Known rows, with every step that occurs:
denub/mizev/goze/bona/dofa: [-2.213  2.721 -4.436  1.602  1.290  2.439 -0.728 -1.889  0.127  0.400
 -0.017  1.757 -3.208  2.499  0.507 -1.128 -1.028  2.788  0.397 -2.246]
gosif/mizev/goze/bona/dofa: [-2.287  2.565 -1.964  1.281  1.298  2.149 -0.238 -0.996  0.310 -0.808
  0.205  2.051 -2.799  3.195 -1.535 -1.966 -0.690  2.463  1.295 -2.902]
zezi/denub/mizev: [-1.757  3.320 -3.492  1.553  1.230  4.198 -3.740 -2.933 -0.818  3.067
 -0.323 -0.970 -1.656  0.219  2.820  0.506 -0.754  0.992  3.354  1.680]
denub/mizev/goze/bona/gosif: [-2.498  0.615 -3.313  2.074  2.625  2.316 -2.247 -2.938 -0.031  0.439
 -0.571  1.438 -4.629  2.977  1.785 -0.220 -1.358  2.289  0.734 -2.054]
zezi/semol: [-0.910  2.207 -1.202  0.107  1.695  3.556 -4.791 -1.924 -0.053  2.060
 -0.724 -0.176 -2.076  0.921  2.486  0.936 -0.648  2.942  3.684  1.553]
mizev/dofa: [-0.768  2.826 -1.730  0.475  1.316  2.856 -2.831 -1.072 -0.353  1.381
 -2.996  2.089 -1.087  1.194  1.392  0.729 -0.212  1.916  2.677  0.216]
zezi/semol/bona/gosif/mizev/goze: [-5.273  0.247 -0.102  1.184  2.490  2.630 -3.684 -2.038  1.030 -0.662
 -1.026 -0.451 -4.874  2.577 -0.114  0.623  1.409  2.790  2.720 -0.483]
goze/bona: [-0.902  2.317 -1.271  0.916  2.534  2.305 -2.662 -1.596 -0.213  1.267
 -0.951  1.183 -2.213  1.711  1.456 -0.626 -2.406  2.068  2.589 -0.543]
gosif/mizev: [-2.092  2.573 -1.143  1.054  0.988  3.430 -3.153 -1.707  0.159  0.856
 -1.710  0.828 -2.456  1.749  0.776  0.051 -0.591  0.895  3.462  0.525]
denub/mizev: [-2.024  2.715 -3.686  1.332  1.019  3.808 -3.669 -2.578 -0.080  2.057
 -1.950  0.489 -2.889  1.122  2.820  0.961 -0.957  1.268  2.641  1.175]
dofa/bona/goze: [ 0.193  2.217 -0.724  0.483  1.909  2.155 -3.282 -2.016  0.720 -0.049
 -1.090  1.685 -3.187  1.731  1.221  0.109 -1.229  0.358  1.282 -0.870]
goze/bona/dofa/mizev/denub: [-2.242  3.575 -2.156  0.256  0.722  2.174 -1.853 -0.383 -0.421  0.019
 -1.161  2.935 -1.919  1.091 -0.245 -0.589 -1.021  0.155  1.275 -1.957]
zezi/semol/bona/dofa/mizev: [-5.836  2.633 -1.427 -0.935  0.965  2.959 -3.267 -1.170  0.931  0.482
 -1.889  0.333 -2.288  0.621 -0.244  1.728  0.583  1.366  2.037  0.216]
gosif/mizev/goze/bona: [-1.629  1.345 -1.135  2.012  1.885  1.982 -1.200 -1.373 -0.607 -0.098
  0.733  1.170 -3.005  3.033 -0.417 -1.793 -1.096  3.616  2.171 -1.837]
gosif/bona: [-0.348  2.205 -2.387  1.020  2.620  2.218 -2.833 -1.105  0.189  0.846
 -1.146  1.192 -2.436  1.558  0.209  0.498 -1.633  1.887  2.457  0.221]
dofa/bona/gosif/mizev: [-1.109  1.161  0.078  0.329  1.781  2.863 -3.126 -2.072  0.679 -0.359
 -2.218  2.055 -3.919  1.876 -0.224  0.022  0.033 -0.115  1.810 -1.188]
dofa/bona/gosif/mizev/goze: [-1.010  0.467 -0.201  1.363  1.624  2.175 -2.019 -1.939  0.258 -1.077
 -0.690  1.926 -4.313  2.642 -0.681 -0.255  0.573  1.786  1.022 -2.037]
goze/bona/gosif/mizev/dofa: [-2.202  1.107 -0.800  0.190  2.655  2.505 -2.209 -1.520  0.155 -0.282
 -2.931  3.153 -2.915  2.925 -0.687 -0.871 -0.444  0.734  1.903 -2.509]
zezi/denub/mizev/goze/bona/gosif: [-2.220  1.292 -3.167  2.282  2.801  2.728 -2.351 -3.346 -0.794  1.420
  1.058  0.036 -3.480  2.056  1.761 -0.538 -1.159  2.047  1.375 -1.563]
dofa/bona: [ 0.658  2.320 -0.578  0.563  1.521  2.486 -2.956 -1.408 -0.117  0.985
 -1.354  1.397 -2.280  0.683  1.053  0.166 -0.841  1.856  2.048  0.093]

Rows:
[ 0.216  2.732 -2.858  0.661  1.472  3.077 -2.782 -2.477 -0.678  1.291
 -0.673  1.256 -2.054  0.632  0.964 -0.361  0.352  0.840  1.155 -0.852]
zezi/denub/mizev/dofa/bona/goze
[-1.582  3.411 -3.295  0.306  0.836  2.115 -2.043  0.084 -0.001 -0.386
 -1.321  2.876 -2.068  0.897 -1.468  0.485 -0.267 -0.046  1.137 -1.157]
gosif/bona/dofa/mizev/denub
[-1.803  0.775 -1.233  1.590  3.118  1.605 -2.162 -2.087  0.094 -0.106
 -0.508  1.748 -3.753  3.155  1.194 -0.223 -1.638  2.227  1.100 -2.320]
mizev/goze/bona/gosif
[-2.516  2.111 -3.583  0.767  0.952  1.468 -0.367 -0.641  0.083 -0.742
  0.078  2.416 -2.182  2.276 -2.039  0.745 -0.531  2.225 -0.162 -2.138]
gosif/bona/dofa/mizev/goze
[-2.597  4.133 -2.507  0.232 -0.259  2.950 -2.746 -0.612 -0.127  0.292
 -2.093  2.551 -1.676  0.585  0.472  0.949  0.047 -0.681  1.730 -0.465]
bona/dofa/mizev/denub
[-4.960  1.848 -0.581  0.819  2.925  2.487 -3.942 -2.053  1.507  0.140
 -3.855  0.611 -4.021  1.638  1.481  1.752 -0.427 -0.515  2.437  0.219]
semol/bona/gosif
[-2.755  1.528 -1.912  1.417  0.477  2.252 -2.006 -1.640 -0.947  0.672
 -0.113  1.111 -1.938  1.803  1.100  1.411 -0.597  2.750  1.466 -0.344]
dofa/mizev/goze
[-0.814  2.052 -2.501  0.986  2.895  1.903 -3.237 -1.709  1.068 -0.198
 -0.856  1.465 -3.372  2.602  0.418  0.339 -2.038  0.418  1.576 -0.724]
gosif/bona/goze
[ 0.658  2.198 -0.957 -0.021  1.696  1.925 -2.575 -1.256  0.262 -0.209
 -2.241  3.016 -2.310  1.686  0.411  0.019 -0.171  1.034  0.866 -1.599]
mizev/dofa/bona/goze
[ 0.019  2.057 -3.059  0.498  1.276  2.660 -2.714 -2.097  0.117  0.316
 -2.291  2.723 -3.165  1.480  0.989  0.071  0.140  1.103  0.516 -1.395]
denub/mizev/dofa/bona/goze
[-3.456  2.788 -2.743  0.681 -0.160  2.356 -1.054 -1.300 -0.105 -0.060
 -0.656  2.001 -1.738  1.949 -0.100  1.143 -0.117  1.515  0.519 -1.437]
bona/dofa/mizev/goze
[ 1.160  2.305 -0.769  0.111  1.388  2.264 -2.210 -0.715 -0.550  0.867
 -2.416  2.763 -1.367  0.680  0.235  0.119  0.244  2.558  1.714 -0.661]
mizev/dofa/bona
[-2.437  0.988 -1.573  1.456  1.547  1.432 -1.175 -1.422 -1.252  0.432
  0.790  1.533 -2.202  2.301  0.321 -0.096 -1.714  3.585  1.025 -1.846]
dofa/mizev/goze/bona
[-3.356  0.085 -1.305  1.114  2.317  1.447 -1.758 -2.131 -0.443 -0.282
 -0.271  2.169 -3.392  2.955  0.493  0.641 -1.564  1.924  0.306 -2.698]
dofa/mizev/goze/bona/gosif
[-6.106  2.654 -2.040  0.930  0.558  1.782 -0.877 -0.882  0.613 -0.678
 -1.534  1.249 -2.538  1.703 -0.955  1.353  0.510  1.457  0.657 -1.312]
semol/bona/dofa/mizev/goze
[-0.102  1.840  0.064  0.920  1.459  2.754 -3.697 -1.290  0.218 -0.715
 -2.108  2.399 -4.241  1.235 -0.108 -0.557  0.788 -0.510  2.273 -1.120]
dofa/bona/gosif/mizev/denub
[-1.262  3.339 -3.708  1.098  1.024  3.922 -3.058 -2.310 -1.283  2.862
 -1.408  0.366 -0.769  0.185  1.968  0.371  0.315  1.685  2.970  0.957]
zezi/denub/mizev/dofa
[-1.886  2.861 -1.634  0.988  0.343  2.774 -3.686 -1.036 -1.044  1.009
 -1.575  1.581 -1.835  0.416  1.618  1.188 -0.397  0.487  2.717  0.614]
dofa/mizev/denub
